Each row was made from one small tree. Brackets hold a mark, then the marks that hang from it, in the order of their numbers. Every link used is in the known rows. Write each row's tree.
Known rows
(q_809 q_358): [ 5 -5 -5 -9 -5  3 -3 -3 -9  9  6  5  3  0  3  2  7 -7  3]
(q_358 (q_524 q_432)): [ -5  -4   1   3  -6   6  -1  -3   4  -2   2   4   5  -5   8   3 -14  -8
  -5]
(q_809 q_432): [  7   8  -5   1   3   3  -6  -4  -1   0  -1 -11  -3   2   9  -1  -4   4
   3]
(q_358 (q_932 q_432)): [ -3  -9   7   7 -13  -4   3   6   5  -1  -3   6  16  -7   6   7 -14  -9
  -2]
(q_524 q_218): [  2  -5  -8   0  -1   3  -8 -11   1  -2  -9  -3   0   8   5  10  10  -6
  -5]
(q_809 q_218 q_358 q_432 (q_966 q_524)): [ 25   4 -32 -15   4  22 -18   2 -23  12   3   9  14   3  20   9  28  -1
  10]
(q_966 (q_524 q_218) q_932): [ -1 -22 -12   0   4 -12 -18  11  -6 -13 -19   6  -5  14   2   4  46  11
   4]
(q_966 (q_524 q_218 q_432) q_932): [ -7 -20 -13   3  -1 -10 -23  12  -5 -15 -15   6  -7  12   6   2  42  10
  -5]
(q_358 q_524 (q_932 q_218 q_432)): [ -5 -19   6   3 -16  -6  14   0  12   4 -11   9  23 -15   5  10 -30 -17
   8]
(q_358 (q_524 q_218 q_432) q_932): [ -5 -13  -5   6 -13   4  -6 -17   8  -6 -10   8  14  -1  19  21 -14 -17
  -5]
(q_932 (q_218 q_524) q_432): [-13  -5   1   4  -9  -4   9  -1   7  12  -7   7  10 -15   2  -5 -18  -8
   1]
(q_966 (q_524 q_218 q_432)): [ -6 -11 -13   3  -3   1 -19   1   1  -6  -9   5  -4  10   8   5  24   1
  -7]
(q_809 q_218 q_358 q_966): [ 18   5 -23 -16  -2  21  -6  -4 -22  13  10  13  19  -2  12  13  13 -13
   1]
(q_524 q_432): [-7  2  0  3 -5  2 -5  2  1 -3  4  1 -1 -1  4 -1 -4 -2 -8]
(q_358 (q_932 (q_218 q_524) q_432)): [-13 -10   4   8 -14  -8  13  -3  11  10 -11  13  18 -20   7   2 -28 -12
   5]
(q_809 q_966): [  2   4 -15  -4  -1   5  -4   3  -1   1   4   5   7  -9   2   5  -8   1
   2]
(q_358 q_932): [  0  -4   2   3  -5  -4   4  -2   4  -2  -4   7   9  -4   6   7 -10  -4
   5]
(q_218 (q_524 q_432)): [-14   5   0   8  -5   3  -3  -6   3   4   2   8   1 -10  10  -4 -12  -3
  -8]
(q_358 q_524): [  1  -6   1   0  -1   4   4  -5   3   1  -2   4   7  -4   4   4 -10  -7
   3]
(q_218 q_524): [-7  4  0  4  1  2  2 -7  2  7 -3  8  2 -8  6 -3 -8 -2  0]
(q_809 q_218 (q_358 q_524) q_432): [ 24   4 -13 -11   2  24  -5 -15 -19  14   2   0  16   5  24  12   7 -16
   5]
(q_524 q_218 q_432): [ -5  -2  -9   4  -6   4 -13 -10   1  -4  -4  -2  -2   7   9   9   6  -7
 -13]

Write each row's tree
[  2 -15  -4   3  -7   3   0 -18   8  -4 -14   7  16   0  15  21 -10 -16
   2] : (q_358 (q_524 q_218) q_932)
[ -2 -15   2  -1  -8  -6  16 -10  11   2 -13  10  16 -12   5   9 -25 -11
  14] : (q_358 q_524 (q_932 q_218))
[ -1 -19   0   7 -15   2  -1 -10   8  -2 -13   6  24  -4  15  22 -14 -21
  -4] : (q_358 (q_524 q_218) (q_932 q_432))
[ -2  -9 -11   0  -7  -7  -8  22  -7  -7   1   7  12 -11  -1   1   6   4
  -2] : (q_809 (q_966 (q_932 q_432)))
[ 14   7 -26 -13  -3  11 -13  -4 -11  10  10   0   7  -7  14   6  -4  -3
   8] : (q_809 q_358 q_432 q_966)
[ -3  -7 -28  -1  -4   5 -23   3  -1  -5  -5  10   4   1  10  10  17   2
  -5] : (q_809 (q_966 (q_524 q_218 q_432)))
[ -6  -8   4   6 -11   1   3  -6   8  -4  -2  11  14  -9  14  10 -24 -12
   0] : (q_358 (q_524 q_432) q_932)
[  3 -15 -16 -10 -13  -4 -11  19 -15   3   7  11  14 -10   3   3  12  -4
   1] : (q_809 q_358 (q_966 (q_932 q_432)))
[  8 -21 -27 -14  -7   2 -14  -5 -12   0  -5  13  14  -3  12  18  17 -10
   5] : (q_809 (q_358 (q_524 q_218)) (q_966 q_932))
[ 15   9 -11  -3  -2  19  -2 -21 -15  16  -2  12  20  -3  32  12   0 -15
   7] : (q_809 (q_218 q_524) (q_358 q_932) q_432)
[ -9 -13   1   3 -13  -4  11  -8  12   0  -8  11  14 -13   9   8 -29 -13
   7] : (q_358 (q_524 q_432) (q_932 q_218))
[-17  -3   0   8 -11  -6   9 -12  11   5  -9  16   9 -17  11   1 -27  -8
   4] : (q_358 (q_932 (q_218 (q_524 q_432))))
[  3 -24 -20 -11 -10  -8 -16  30 -15   2   2  17  12  -7   3   0  31   5
   7] : (q_809 q_358 (q_966 q_524 (q_932 q_432)))
[ -4  -8  -8   3  -7   8  -9 -15   4  -3  -6   2   5   3  13  13  -4 -14
 -10] : (q_358 (q_524 q_218 q_432))
[ -8 -27  -3   1  -5 -21  -2  28  -2  -5 -16   7   3  -1  -7  -9  26  11
   9] : (q_966 q_524 (q_932 q_218 q_432))
[  8 -14 -33 -14  -4   7 -19  -1 -10   7  -3  14   7   2  10  14  27  -4
   6] : (q_809 q_358 (q_966 (q_524 q_218)))
[ 17  -5  -7 -12  -2  21   2 -11 -17  14   3  11  19   3  15  13  11 -21
   2] : (q_809 q_218 (q_358 q_524))
[  1 -14 -17 -10 -21  -3   4   4  -1  13   2  16  26 -20   7  12 -20 -17
  10] : (q_809 (q_358 (q_932 q_218 q_432)) q_966)
[ 15  -3  -6  -8  -6  13   2  -9 -16  10   2  14  21   3  17  16  12 -18
   3] : (q_809 q_218 (q_358 q_932))
[ -9 -16  -4   3   0 -13 -15  23  -5 -13  -6   9  -7   4   1  -8  32  15
   0] : (q_966 (q_524 q_432) q_932)
[ 10  -1 -22 -11   0  12  -7  -1 -25  10   2  23  19  -8  17   7  24  -6
   4] : (q_809 (q_218 q_524) q_358 (q_966 q_932))
